Every row comes from one small tree of marks. The marks that hang from a mark follow it in brackets, in alphabetical order. Every link used is in the known rows. Which tree was each row made from?
Known rows
vuga{tagi{nuku{fufo tesel{gebak{muto tumum}}}}}: [ 29  -9 -14   5  17 -20  10 -17  12 -16 -16  20  22 -10  10  11  17  -2
 -30 -15 -29 -16   4  -1 -16  17  43   3]
tesel{gebak{muto} nuku}: [-21   9  17  18 -11  26  10   0 -14  -8   0 -13  47  -1  10  -7 -19  -3
  11   0  -1  -7  -8   7 -15   6   0  -7]
tesel{dunu nuku{tagi{vuga}}}: [-11  19  -1  -6 -18   4   1  13   5  24  -9 -23  -1 -11  -1 -21 -30  -9
  13  -3   8  21  14 -23 -12 -27 -13  35]
temud{tumum}: [-29 -14  13  -7   5   5 -13  -1 -11   5  20   9  39  11 -15 -10  12  -3
  22  22   7 -18  -6   6 -10  -8  -7 -15]
muto{gebak{tesel{nuku{fufo}} tumum{temud}}}: [-10  -6 -10  25 -14  14   9 -29   3  -4 -11  17 -25   5  15  -4  17  29
  19   4  -2   8   0   2  22  15  10 -14]
fufo{nuku{tesel{dunu gebak{tumum{temud}}}}}: [ 33  11   4  15 -34   5 -24  16   9   4  18 -18 -18 -17  11   7   2   1
  -6 -15  -1   1  11  15   6  -4  -7   2]
kefi{tagi{nuku{tesel{gebak}} vuga}}: [ 30   0   6  12  31 -17  -9  -4   1 -12   7 -12   0  10  -1  23  -7  -3
   5  15  -5   5  -8   4 -16 -26  15   9]
muto{gebak{tesel{dunu nuku} tumum{temud}}}: [ -6   7 -13  17 -32  21   7 -20   2   3  -2  -3 -33   9  17 -16   1  19
  21 -13   7  14  24  12  23   5  12  -5]
tagi{nuku{fufo tesel}}: [ 11  -3  -8   7  21 -10 -17  -7  12  13  -8  19 -13   1  13  11   3  11
 -28   6 -10 -28   3  -6   0   7  15   4]
tagi{nuku{fufo} vuga}: [ 18   2 -18  14  26  -6 -26  -7 -11  -5 -26  25 -11  -6   7   9  -7   1
   6  18   3 -18 -11  -7 -21  -9   6   8]
tagi{nuku vuga}: [ 12   9  -8  18  17   9 -19  -5 -14   1 -19  -1   0   4  20   5 -24  -5
  12  19  13 -12   4  11 -15  -8   8  -1]
tesel{nuku}: [-31   4  14  19  -8  29  -3 -10  -2  27  -9  -7  32  13  22 -20 -19   9
  14  16   8  -9  15   2  -4  -3   2  -7]
kefi{tagi{nuku{tesel{dunu gebak{muto}}} vuga}}: [ 36  10  -1  -5  21 -21  -5  10  -7 -23  11  -2  -6   6  -8  16 -15 -16
  -1  -4  -6   2  -9  -2 -16 -30  18  17]
tesel{nuku{fufo tagi}}: [-33  -1   9   5   3   4   4  -2  14  27 -20   3  15  -6  -3  -5   0   4
  -7  18   1   1 -12 -25 -15  -9 -16   8]
nuku{tagi tesel}: [-19  -4  25 -15   7  -2   3   7  31  17   4 -30   5  -3   0   5  -2 -10
 -19  10   3   8  -4   1  13  -1 -15  12]
gebak{muto tesel{dunu nuku} tumum}: [ -8  22  -5   0 -38  10  18  10 -12 -16   0   6  -6  11  38  -2  -8  -4
   3 -25   3   5  20  14  17  14  21 -17]
tumum{gebak{tesel} temud}: [-14 -21  12   0  20  19  -5  -7 -25   9   9  -6  -4  15 -20  -4   3   7
   1  15  30  -3  -6  32  32  21 -34 -37]
temud{tumum{gebak{tesel}}}: [-15 -18   2 -17  20   2   5  -3 -22   5  34  -4  15  26 -31  -3  22   8
  18  23   7  -2  -1  12   6  14 -21 -33]
tesel{dunu gebak{tumum} nuku{fufo tagi{vuga}}}: [ 15  13 -12   7 -27 -17   7   5   5   1  -6 -12 -19 -31  -8  -7   1  -2
   9 -10 -22  36   0 -31 -35 -27  13  47]
gebak{muto tesel{nuku} tumum{temud}}: [-24  11   8  21 -26  11  18   7 -20 -15  -5  11   3  16  41  10  -3   7
  -1 -14  23  -1  -2  28  40  22  -1 -43]
tagi{nuku{fufo tesel{dunu}}}: [ 18   0 -15  -2   7 -14 -24   0  12  15  -5  15 -29  -5   5   0  -4   6
 -31  -7 -11 -28  15 -13  -2  -1  19  23]
kefi{tagi{nuku{fufo tesel{dunu}}}}: [ 17  -7  -3  -9  22 -20 -21  -3  12  10   0  26 -20   8  -8   8  10   0
 -20   8  -8 -19  -1 -13 -14 -27  23  11]
kefi{tagi}: [-21 -19  31  -3  16  17 -17 -10   1   0   0  10  34  13  -9  -9   6 -13
  19  35  10  -8 -17  10 -20 -32   5 -19]
tumum{gebak{muto tesel{dunu nuku{tagi}}} temud}: [-19   1   7 -16   1   9  18  20 -16  11   4 -12  -7  11 -24  -4 -12  -1
 -15 -14  34  13  -3   7  29  17 -43 -22]

Write each row's tree
[ -1   0 -20  14 -23   9   4 -23   3  -2  -9  18 -42  -2   7 -15  11  24
  17 -13  -1  11  14  -5  20   6  11   3]	muto{gebak{tesel{dunu nuku{fufo}} tumum{temud}}}
[-13   2  13  -3 -16  13  14   5 -10 -37   1  10   5  15  34  11  15 -13
   6  -1   8  -2  -8  32  19  22  15 -42]	gebak{muto tesel tumum}
[ 23   9  17   8 -17   4  -1  15  32   6  13 -38   3 -14  12  25  17  -5
 -16   8  -8  18  -4   7 -12   0 -13  -4]	fufo{nuku{tagi tesel{gebak{tumum}}}}
[ -5  -8  24  -9   5  -6   9   9  26   5  17 -44   9 -12 -13   8   2 -10
 -17   7  -8  13  -7   2   4   1 -14  21]	nuku{tagi tesel{gebak}}
[  1   6  15 -14  13 -16  -1  12  22   5   3 -32  -6  -9   0   6 -11 -16
  -5  10   3  22  -8  -5  10  -9 -21  22]	nuku{tagi{vuga} tesel}
[-24   6  -2   4   2   4  14   7 -11 -16 -10  25  12   8  20   9  -2   5
   0  -6   2 -14 -17  -2  18  23 -13 -25]	gebak{muto tesel{nuku{fufo}}}
[ 27  -4 -17  -4  12  -7   0  -9  14  12  -5 -14  19  -3  -4  -8 -13  -2
 -21 -21 -17 -18  35   6 -11   1  25  26]	vuga{tagi{nuku{tesel{dunu gebak}}}}
[ 36   6  -4   1  19 -20 -14   3  -1  -7  12 -11 -16   6 -10  13 -13  -5
   4   2  -7   4   3   0 -17 -37  20  27]	kefi{tagi{nuku{tesel{dunu gebak}} vuga}}
[  5 -18 -14   2  33   0 -12 -23   7  10 -36  34  35  -3  -3  -6   6   2
 -12   5  -3 -34   7  -5 -23   0  20  -5]	vuga{tagi{nuku{fufo}}}
[-11   9   9  16  -3   7  12   4   1   8  -3 -41  21 -12  -4   0 -20  -3
  13   9   0  26  -6  -8 -21 -15 -16  24]	tesel{gebak nuku{tagi{vuga}}}
[ 48  22  -2  -4 -25 -12  -8  24  25  -2  15 -40 -27 -27   5  20   1 -14
  -1  -8 -14  33   2  -4 -13 -17 -11  26]	fufo{nuku{tagi{vuga} tesel{dunu gebak{tumum}}}}
[ 35   2  -9 -17 -11 -40  -2  12  22 -16  10 -18 -44 -38 -17   7  11 -12
 -10 -11 -30  38  -8 -24 -15 -18   9  56]	nuku{fufo tagi{vuga} tesel{dunu gebak{tumum}}}
[ -9  11  -7   5 -33 -10   4  13 -18 -16 -11  35 -27   1  23   4   3   4
  -7 -31  11  -5  -3   6  31  12   4 -16]	gebak{muto tesel{dunu nuku{fufo}} tumum{temud}}
[-14   2  -8 -23   3   0  15  11 -27   4  32   2  17  25 -25  -7   4   5
  14  -7   3   0   6  -5   2  15 -16 -25]	temud{tumum{gebak{muto tesel{dunu nuku}}}}
[ -4  -7  -4   8 -10  27  12 -30   9 -21   3  -4 -16  12  17  -5  19   7
  28  16  -7  12   9  21   8  15  23 -19]	muto{gebak{tesel tumum}}
[-17 -16  -9  -9  19  -7   7  -7 -19  17  24  14  11  22 -27   0  27  25
  14  19  -5   0  -3 -15   0  16 -20 -24]	temud{tumum{gebak{tesel{nuku{fufo}}}}}
[ -4   7  -5   5 -18   5  -5   6 -12 -10  -3  13  18 -20 -10 -16 -14  -3
   9 -18 -16 -10  -9 -21 -28  -8   6  23]	tesel{dunu gebak{muto} nuku{fufo}}
[ -2  -5  -6   4 -20  19  -3 -18   2 -13   2   3 -36   2   3 -15  10   4
  22  -5   9   7  14  23  24   4  12  -7]	muto{gebak{tesel{dunu} tumum{temud}}}
[ 32   2 -13  -5  -1 -10   9  -8   8 -10  -7  -2  19  -2  12   1  -4 -10
 -22 -31 -19  -9  28  13 -11   6  44  10]	vuga{tagi{nuku{tesel{dunu gebak{muto tumum}}}}}
[-16 -14  14  -7  20  17   0   4 -30 -10   7   5   7  15 -19   2   1  -2
  -3   6  33  -5 -20  33  34  31 -36 -49]	tumum{gebak{muto tesel} temud}
[-21  12  -7 -21 -11  -5  17  26   5  -7  -8  14 -10  -4  -1   7  -4  -9
 -13 -21   7   0 -13 -20  10   6 -22   3]	gebak{muto tesel{dunu nuku{fufo tagi}}}
[ -8  -3 -14 -25  10 -14  11   6 -24   0  25  23   8  15 -33  -5  16  11
  12  -6  -2  -3  -5 -19  -4  16 -15 -17]	temud{tumum{gebak{muto tesel{dunu nuku{fufo}}}}}
[-22   2  -2  -9 -12   1  -4   8  15  31 -15   3  -2 -15 -11 -19  -5  -1
  -7  -2   0   3   4 -36 -19 -21  -8  30]	tesel{dunu nuku{fufo tagi}}
[  0  -2  22  -1   2   2   1   6   1 -22  18 -19  24  -5   4   1  -9 -12
  -5  -4 -12  -5 -10  14   5  14   2   3]	nuku{tesel{gebak{muto}}}
[ 17 -14 -15  -1  32 -18  -7 -18  19  12 -25  23  21  -1   3   4   4   7
 -27  -3 -14 -29  15  -7  -5   9  21   8]	vuga{tagi{nuku{fufo tesel}}}
[ -7  -2  -6  -8   4   4   3   8 -28   5   1  21 -11   6 -20 -11  -4  10
  -9 -15  20  -5  -9  -2  28  20 -28 -23]	tumum{gebak{muto tesel{dunu nuku{fufo}}} temud}
[ -8 -12   5 -11  20 -13 -12   2   7  -4 -19   8  -2 -24 -19   4   7 -15
   6  26   3  12 -35 -21 -21 -20 -23  18]	nuku{fufo tagi{vuga}}
